Every row comes from one small tree of marks. The marks that hang from a mark follow it in brackets, in the order of their numbers. Every link used is in the known rows. Which tree was each row made from?
In the rows, zero is written as 128.
Known rows:
Z_463{Z_129{Z_597{Z_728{Z_628}} Z_900}}: [125 104 127 123 122 144 132 136 142  72 140 113 154 123 120 153 151 139
 125 155 110  94  85 175 144 148 102 147 164 160  61 136  63  87 132 148
 117 149 128 142 120 128 125]
Z_728{Z_597 Z_628{Z_129{Z_900}} Z_906}: [138 133 120 117 106 221 128 135 165  90 147 143 170 106 123 140 180 134
  83 127  82 104  92 168 163 127  51 195 188 163  82 112  29 110 132 141
  96 141 104 129  92 145 124]
Z_763{Z_129{Z_463 Z_597 Z_900} Z_671}: [120  64 129 104 131 167 113 148 140 107 157 118 153 127 112 142 161 127
 139 136 177  74  97 179 126 125  86  87 153 151  37 137  83 127 113 162
 142 159 129 155 138 137 116]
Z_628{Z_129{Z_463 Z_597}}: [154  91 108 106 123 169 123 138 135 109 149 120 146 118 116 141 177 128
 127 137 146  85 102 156 145 136  80 145 175 152  61 133  82 120 129 165
 111 150 123 143 124 137 124]
Z_763{Z_129{Z_597 Z_900} Z_671}: [117  80 125 105 128 158 121 142 142 112 158 113 146 133 112 140 154 127
 133 138 164  78 103 176 125 126  89  86 141 145  51 141  91 120 114 158
 135 154 127 146 130 138 127]
Z_900{Z_129{Z_597{Z_728{Z_628 Z_906}}}}: [150 112 114 121 108 167 131 123 148 100 147 122 167 125 114 145 147 130
 114 144 104 100  89 165 167 126  90 147 172 154  81 135  65  91 147 150
  82 146 115 139 123 136 113]
Z_628{Z_129{Z_597{Z_728{Z_28}} Z_900}}: [151 105 114 113 117 167 131 125 141  79 160 120 158 117 118 136 171 135
 108 150 119  98  88 163 163 143  85 159 177 156  68 126  54 100 145 152
  98 148 122 127 109 142 128]
Z_463{Z_129{Z_597 Z_900}}: [122  97 120 117 128 137 130 140 137  89 136 107 137 127 120 144 154 137
 130 151 132  86  82 166 147 157  97 118 153 151  60 142  87  90 119 157
 127 151 130 143 127 124 130]
Z_763{Z_129}: [119  87 112 109 126 138 133 136 134 130 144  98 123 134 110 140 157 129
 121 129 138  92 113 152 123 125  80 149 140 148  94 140  99 128 124 167
 131 129 125 135 109 132 130]
Z_405{Z_657 Z_671{Z_763{Z_129{Z_597}}}}: [140 124  89  97 118 185 123 118 142 151 167 109 129 131 111 155 149 132
 157 124 184  85 121 138  96 132  91 107 121 146 120 141 128 101  92 167
 133 143 136 141 102 139 108]
Z_28{Z_728{Z_597 Z_628 Z_906}}: [111 116 120 130 108 199 148 131 149 109 146 132 152 119 113 168 163 133
  84 120  96 101  98 155 155 123  61 210 167 157 132 105  47  96 141 153
 100 138 117 120  77 142 136]
Z_405{Z_657}: [127 122  97 113 119 142 128 132 124 132 141  95 119 133 112 141 151 130
 119 126 148  92 110 131 110 131  97 134 150 149 124 140 125 108 110 168
 126 131 130 131  94 129 129]
Z_906{Z_129}: [128  92 115 119 129 146 134 131 138 108 140 111 133 127 116 160 146 131
 118 134 144  92 104 143 145 133  87 165 160 153 101 138  97 101 131 169
 128 127 130 118 104 130 132]
Z_628{Z_129{Z_900}}: [138 102 110 106 117 148 125 143 135 106 141 117 141 122 117 130 171 135
 102 135 137  97  88 150 149 135  82 138 163 149  64 137  98 119 126 163
 123 135 122 129 105 135 135]
Z_728{Z_628{Z_129}}: [130 122 110 119 114 157 130 139 134 108 138 124 147 121 114 139 165 130
 102 127 112 101 108 152 123 120  86 167 166 154  95 126  92 126 134 155
 110 127 115 128 103 135 138]
Z_28{Z_728{Z_906}}: [112  99 110 123 117 163 149 133 137 118 143 115 135 128 111 163 158 132
  91 124 126  96  96 141 154 129  71 184 155 150 127 121  81 100 135 167
 116 138 127 121  85 138 140]
Z_671{Z_763}: [113 107 105 116 128 137 138 145 141 141 145 119 132 140 116 137 142 129
 127 127 137  87 114 141 133 124  95 120 133 141  98 140 113 113 113 162
 112 133 137 123 105 135 142]
Z_463{Z_129{Z_597{Z_728{Z_28}} Z_900}}: [128  99 122 126 129 139 137 133 144  73 148 108 147 124 120 147 150 138
 126 155 114  92  84 170 156 155  94 141 169 157  71 131  55  83 135 150
 113 149 133 134 118 129 130]
Z_906{Z_129{Z_463 Z_597} Z_728}: [151  72 125 119 129 157 124 119 148  83 149 125 162 113 119 186 141 130
 152 149 157  86 101 162 164 140  89 181 189 166  84 134  57  82 154 163
 117 142 129 131 128 130 106]
Z_628{Z_129{Z_463 Z_900}}: [140  85 114 105 119 157 117 149 133 101 140 122 148 116 117 132 178 135
 109 133 148  93  82 152 151 135  79 139 176 155  50 133  90 126 126 167
 130 141 125 138 113 134 123]
Z_291{Z_28}: [130 109 107 124 125 151 136 146 120 122 134 101 120 137 112 144 160 129
 111 132 153 101 100 136 147 135  93 151 137 146 110 127  98 110 133 171
 117 128 127 124  74 131 158]
Z_463{Z_129}: [120 101 111 123 132 116 137 150 139 116 130 100 123 133 116 147 147 132
 127 134 125  88 105 151 133 141  87 127 156 147  89 142 103 107 117 163
 131 132 135 134 110 122 145]
Z_129{Z_463 Z_900}: [116  81 123 115 124 148 118 148 123  94 134 115 143 125 117 137 163 135
 109 136 148  91  74 154 146 136  92 132 162 158  58 136  95 112 122 168
 133 144 129 138 117 129 121]
Z_628{Z_129{Z_463 Z_597{Z_728} Z_900}}: [156  87 119 105 117 173 119 136 139  82 154 124 163 114 119 144 178 135
 118 148 137  92  83 167 160 138  86 154 181 160  40 132  59 110 137 158
 111 154 124 143 121 140 113]
Z_657{Z_405{Z_671{Z_763{Z_129}}}}: [135 123  91 102 118 172 126 118 144 166 159 105 121 132 113 155 150 133
 140 120 173  91 113 140  98 134  93 105 117 149 112 146 132 103  99 169
 131 126 139 127  93 137 114]
Z_671{Z_763{Z_129{Z_900}}}: [108  86 113 105 126 145 130 143 144 133 151 118 137 134 116 131 151 134
 129 131 151  88 101 152 132 128  89 122 126 145  75 139 100 124 112 162
 129 136 134 133 112 136 125]
Z_463{Z_129{Z_900}}: [114  96 119 119 129 120 131 151 137  99 129 104 131 129 118 141 151 138
 119 141 130  91  84 157 143 148  92 119 156 151  68 142  99 101 116 162
 138 137 133 136 113 122 137]
Z_28{Z_728}: [109  93 111 124 118 138 147 137 123 123 140 108 126 134 108 162 151 133
  99 126 137  94  98 139 142 128  87 165 145 146 124 125 104 101 135 171
 121 133 133 119  87 134 146]
Z_405{Z_671}: [132 123 101 117 122 155 133 130 132 128 145 107 126 137 110 158 147 130
 123 126 143  95 114 143 122 126  87 123 136 147 114 141 125  95 114 167
 124 132 130 123  95 134 138]
Z_728{Z_28 Z_597{Z_129{Z_900}}}: [131 112 121 129 127 185 141 130 147  94 157 119 145 117 121 135 161 133
  93 133 107 100  90 154 176 135  72 170 184 156 105 116  36  91 139 159
 103 135 130 106  92 139 136]
Z_900{Z_129{Z_463 Z_597{Z_728{Z_628}}}}: [150  91 119 121 111 159 123 131 138  99 144 122 168 123 113 147 150 130
 126 144 124  95  84 166 159 125  97 136 178 157  65 134  72  98 146 157
  92 149 121 147 133 133 107]
Z_463{Z_129{Z_597{Z_728} Z_900}}: [129  97 124 120 127 136 133 137 143  80 142 107 146 127 120 152 150 138
 129 156 119  90  85 171 152 152  98 134 161 156  59 142  68  85 128 152
 119 150 132 141 120 128 127]
Z_28{Z_728{Z_597 Z_628{Z_129} Z_906}}: [127 115 115 123 105 207 144 133 155 110 149 138 158 111 114 164 174 134
  83 119  99 102  98 155 160 123  52 213 178 157 120 102  41 105 143 153
 100 138 115 122  78 146 135]
Z_129{Z_597{Z_728{Z_28}} Z_900}: [129 106 123 125 121 160 135 119 133  67 159 113 155 126 118 141 153 136
 109 157 111  97  82 168 161 145 101 158 163 159  81 127  50  80 146 149
  94 152 125 124 112 138 125]
Z_129{Z_463 Z_597 Z_900}: [125  82 125 112 123 169 117 135 123  81 143 118 151 122 119 141 167 134
 122 149 151  85  72 164 151 147 100 131 159 159  47 137  81  98 125 163
 119 161 125 147 134 132 111]

Write each row's tree:
[143 125 115 124 113 176 137 130 156  92 150 126 166 119 116 155 162 132
  95 133  82 108 110 161 146 113  73 206 184 164  97 123  43 115 145 146
  94 132 117 126  88 144 129]  Z_597{Z_728{Z_628{Z_129} Z_906}}
[144  83 128 116 122 152 126 113 148  70 149 124 163 115 121 178 139 136
 137 157 149  93  86 165 172 149  96 173 176 164  78 138  60  70 154 157
 117 141 125 124 122 130 109]  Z_906{Z_129{Z_597 Z_900} Z_728}
[116  74 118 102 127 167 123 140 143 121 156 124 147 128 118 135 160 133
 143 138 162  81  95 161 136 136  90 121 134 150  56 137  84 120 113 162
 126 151 133 147 131 138 110]  Z_671{Z_763{Z_129{Z_463 Z_597 Z_900}}}
[134 107 120 131 125 173 143 119 157  71 159 119 161 118 120 155 149 135
  95 141 100 105  92 157 174 133  71 205 188 166 110 117  26  89 153 152
 101 134 128 110  87 141 126]  Z_597{Z_728{Z_28 Z_906{Z_129{Z_900}}}}
[133  95 111 123 120 195 144 130 133 105 145 116 137 123 113 172 167 132
 106 135 165  99  86 139 173 144  77 198 148 152 123 110  60  91 147 173
 116 141 126 124  70 139 145]  Z_291{Z_28{Z_728{Z_906{Z_129{Z_597}}}}}
[146 114 115 122 113 148 130 124 144  93 145 127 162 117 116 163 149 130
 128 141 113  99 112 163 141 126  91 178 179 160  97 128  67 101 155 148
  98 131 115 128 112 134 127]  Z_906{Z_728{Z_628{Z_129{Z_597}}}}
[141 112 117 131 131 220 141 130 165  97 161 128 155 109 123 144 171 128
  95 123  99  97 100 154 185 128  47 201 206 164 111 106   4 101 139 159
  96 141 126 115  92 144 127]  Z_728{Z_28 Z_597{Z_129{Z_463}} Z_906}
[157  88 115 116 114 167 125 130 147 103 148 120 166 123 115 146 153 130
 124 143 126  92  84 164 176 129  84 136 182 155  64 137  63  95 142 159
  92 154 123 147 131 135 105]  Z_900{Z_129{Z_463 Z_597{Z_728{Z_906}}}}
[137 113  93 101 120 178 121 122 143 163 159 109 126 129 113 156 154 133
 145 118 181  89 109 141  99 134  91 105 125 152 102 144 126 107  99 171
 135 130 140 133  99 136 107]  Z_657{Z_405{Z_671{Z_763{Z_129{Z_463}}}}}
[148  84 112 114 117 152 121 136 132 115 139 115 150 126 113 137 153 128
 131 140 147  86  82 156 163 135  93 107 167 148  63 141  97 100 134 166
 103 151 124 148 140 129 111]  Z_900{Z_129{Z_463 Z_597}}
[148 108 115 122 108 150 131 125 139 103 145 117 161 128 112 144 143 131
 119 146 111  99  91 164 158 126 100 134 166 151  80 138  80  91 147 152
  86 143 119 137 125 133 117]  Z_900{Z_129{Z_597{Z_728{Z_628}}}}
[122  83 121 103 122 158 125 126 131 102 151 104 137 128 115 137 164 133
 123 146 146  89  91 166 136 142  89 141 137 152  64 141  82 112 125 161
 126 148 120 144 126 134 116]  Z_763{Z_129{Z_597 Z_900}}
[135 137  86 106 117 170 126 127 138 152 157 111 127 134 112 153 142 133
 144 119 175  89 119 127 100 128  95 101 127 145 132 141 143  96  91 168
 131 135 140 130  88 136 121]  Z_405{Z_657 Z_671{Z_763}}
[134  82 130 116 121 168 121 131 131  70 151 118 162 122 119 151 163 136
 121 155 134  91  76 171 158 140 101 152 169 164  46 135  57  91 136 157
 109 160 128 144 126 136 107]  Z_129{Z_463 Z_597{Z_728} Z_900}
[130  96 111 124 113 178 136 148 120 112 137 121 141 120 109 159 176 133
 101 125 162 104  87 138 148 131  84 190 154 153 114 103  77 117 148 173
 122 132 125 130  68 137 149]  Z_291{Z_28{Z_728{Z_628{Z_129{Z_463}}}}}
[130  82 126 113 129 163 123 143 129  96 140 117 146 120 119 145 166 133
 107 135 152  95  78 148 157 126  97 153 173 160  56 141  81 113 124 177
 138 139 136 132 116 133 117]  Z_597{Z_129{Z_463 Z_900}}
[131 121  92  96 116 177 119 125 141 146 162 111 130 130 111 148 149 136
 146 121 186  90 108 136  99 132  90 103 121 148 113 141 132 104  90 168
 145 137 137 138  95 137 108]  Z_405{Z_657 Z_671{Z_763{Z_129{Z_900}}}}
[123 116 115 131 111 204 145 139 137 112 141 123 143 122 112 165 171 133
  89 124 129 108  91 144 164 131  68 207 153 154 134  99  47  98 146 162
 104 134 119 121  54 141 152]  Z_291{Z_28{Z_728{Z_597 Z_628 Z_906}}}
[127 101 112 127 117 174 146 144 127 125 140 110 125 131 109 163 165 133
 101 127 149 102  93 138 165 135  77 177 142 145 129 110  73  95 141 171
 112 132 129 118  56 137 159]  Z_291{Z_28{Z_728{Z_597}}}
[141 109 119 123 115 157 131 137 141  94 146 123 161 121 114 154 160 132
 108 134 101 104 109 160 134 112  87 188 182 163  85 125  61 119 145 152
 104 131 124 130  97 139 128]  Z_597{Z_728{Z_628{Z_129{Z_463}}}}
[135  94 128 116 125 185 127 143 145 105 145 122 148 118 121 149 168 133
 106 132 127  94  87 157 168 126  77 160 179 158  67 133  55 100 123 167
 120 141 131 126 105 137 121]  Z_728{Z_597{Z_129{Z_463 Z_900}}}
[134 105 120 113 112 182 118 136 131  83 142 133 164 112 118 138 176 133
 110 139 128  96  85 165 135 133  91 161 174 162  59 123  74 118 135 154
 112 147 113 143 123 136 117]  Z_728{Z_628{Z_129{Z_463 Z_597 Z_900}}}
[118 112 111 130 113 186 145 139 127 110 137 118 139 125 110 163 167 133
  90 125 142 108  89 138 154 131  80 201 146 154 134 104  67 105 147 167
 113 132 121 123  61 138 153]  Z_291{Z_28{Z_728{Z_628 Z_906}}}
[138  87 129 127 129 166 134 132 139  71 158 118 163 115 119 149 159 136
 101 142 123 105  80 156 170 124  92 187 196 169  75 124  30 101 150 166
 117 137 141 118 102 139 117]  Z_597{Z_129{Z_463 Z_900} Z_728{Z_28}}
[127 109 109 131 132 181 143 120 153  90 154 120 146 116 120 146 153 129
  99 129 117  97 100 144 168 139  61 194 185 160 130 112  45  99 144 160
 106 132 124 109  94 137 134]  Z_728{Z_28 Z_906{Z_129}}
[132 118 117 114 110 173 124 131 132  86 143 129 159 116 118 136 170 133
 104 141 118  99  90 163 134 133  93 160 164 158  70 127  80 113 136 150
 108 142 111 135 117 137 127]  Z_728{Z_628{Z_129{Z_597 Z_900}}}
[136 114 131 127 114 167 131 128 153  88 145 131 167 114 120 169 145 134
 114 138 101 105  99 166 162 120  86 191 187 166  95 127  41  87 152 149
 105 127 121 118 101 134 122]  Z_906{Z_728{Z_597{Z_129{Z_900}} Z_628}}
[134 106 110 123 111 183 140 137 120 108 142 119 140 122 109 160 174 133
 103 133 155 104  90 142 150 136  89 189 145 150 117 106  74 106 150 167
 111 137 121 128  72 139 152]  Z_291{Z_28{Z_728{Z_628{Z_129{Z_597}}}}}
[135 123  88  98 118 174 123 125 142 157 162 108 125 132 110 152 146 133
 151 118 183  88 122 132  93 126  87 107 122 145 126 140 135 108  91 169
 140 134 138 137  93 137 113]  Z_405{Z_657 Z_671{Z_763{Z_129}}}
[123  99 123 120 115 200 147 132 152 107 151 127 149 117 116 167 168 136
  83 126 120  99  83 150 182 128  62 200 172 156 107 117  41  89 135 166
 115 143 128 118  81 144 129]  Z_28{Z_728{Z_597{Z_129{Z_900}} Z_906}}
[125  98 119 122 107 187 138 141 140 113 146 134 153 113 111 164 172 134
  96 120 118  98  97 155 148 122  66 195 176 155 109 105  60 109 143 160
 110 138 122 126  86 141 134]  Z_28{Z_728{Z_597 Z_628{Z_129{Z_463}}}}
[127 127 106 132 118 164 137 132 134  94 148 125 150 116 115 128 163 130
  96 126 101 104 106 150 131 128  79 177 181 157 120 106  67 122 149 151
  98 126 116 115  97 137 145]  Z_728{Z_28 Z_628{Z_129}}
[142  96 119 126 129 166 140 114 144  83 159 115 150 122 118 165 145 131
 124 149 127  93 104 157 159 140  90 186 174 159 105 127  53  83 150 159
 103 140 130 116 108 137 124]  Z_906{Z_129{Z_597{Z_728{Z_28}}}}
[121 111 115 131 112 184 144 142 126 116 138 118 135 126 110 164 166 134
  96 126 137 106  93 143 154 131  80 192 145 150 133 103  66  98 146 165
 109 130 123 119  57 138 157]  Z_291{Z_28{Z_728{Z_597 Z_628}}}
[133 110 112 126 109 190 142 144 131 117 141 123 140 121 110 161 175 134
  96 125 141 107  93 143 158 131  74 195 154 150 123 101  62 105 148 165
 109 130 121 121  57 140 155]  Z_291{Z_28{Z_728{Z_597 Z_628{Z_129}}}}
[148  86 115 102 119 174 116 139 133  91 148 124 154 114 119 135 182 134
 119 143 151  87  81 161 154 144  85 139 174 156  41 133  79 115 128 163
 118 155 121 145 127 137 116]  Z_628{Z_129{Z_463 Z_597 Z_900}}
[139 110 124 128 126 183 143 122 155  70 162 120 165 116 121 148 159 136
  85 141  99 110  84 155 183 124  81 206 194 168  92 122  14  94 150 158
 105 136 133 111  90 144 123]  Z_597{Z_129{Z_900} Z_728{Z_28 Z_906}}
[141  88 121 120 126 163 129 130 133  92 152 112 152 127 115 159 158 129
 131 147 127  87 103 165 146 130  96 161 170 160  72 134  62  98 137 159
 101 154 130 141 122 137 117]  Z_129{Z_463 Z_597{Z_728}}
[124 131 116 141 119 174 146 122 150  79 155 121 163 122 116 149 150 131
  90 133  71 110 108 159 148 118  76 212 185 167 129 109  27 102 155 142
  85 130 120 114  84 142 136]  Z_597{Z_728{Z_28 Z_628 Z_906}}
[139 119 116 124 113 151 136 133 142  97 147 119 157 125 113 153 156 132
 104 136  93 107 112 159 133 112  89 186 175 159  95 127  66 115 146 150
 100 127 122 124  92 140 134]  Z_597{Z_728{Z_628{Z_129}}}
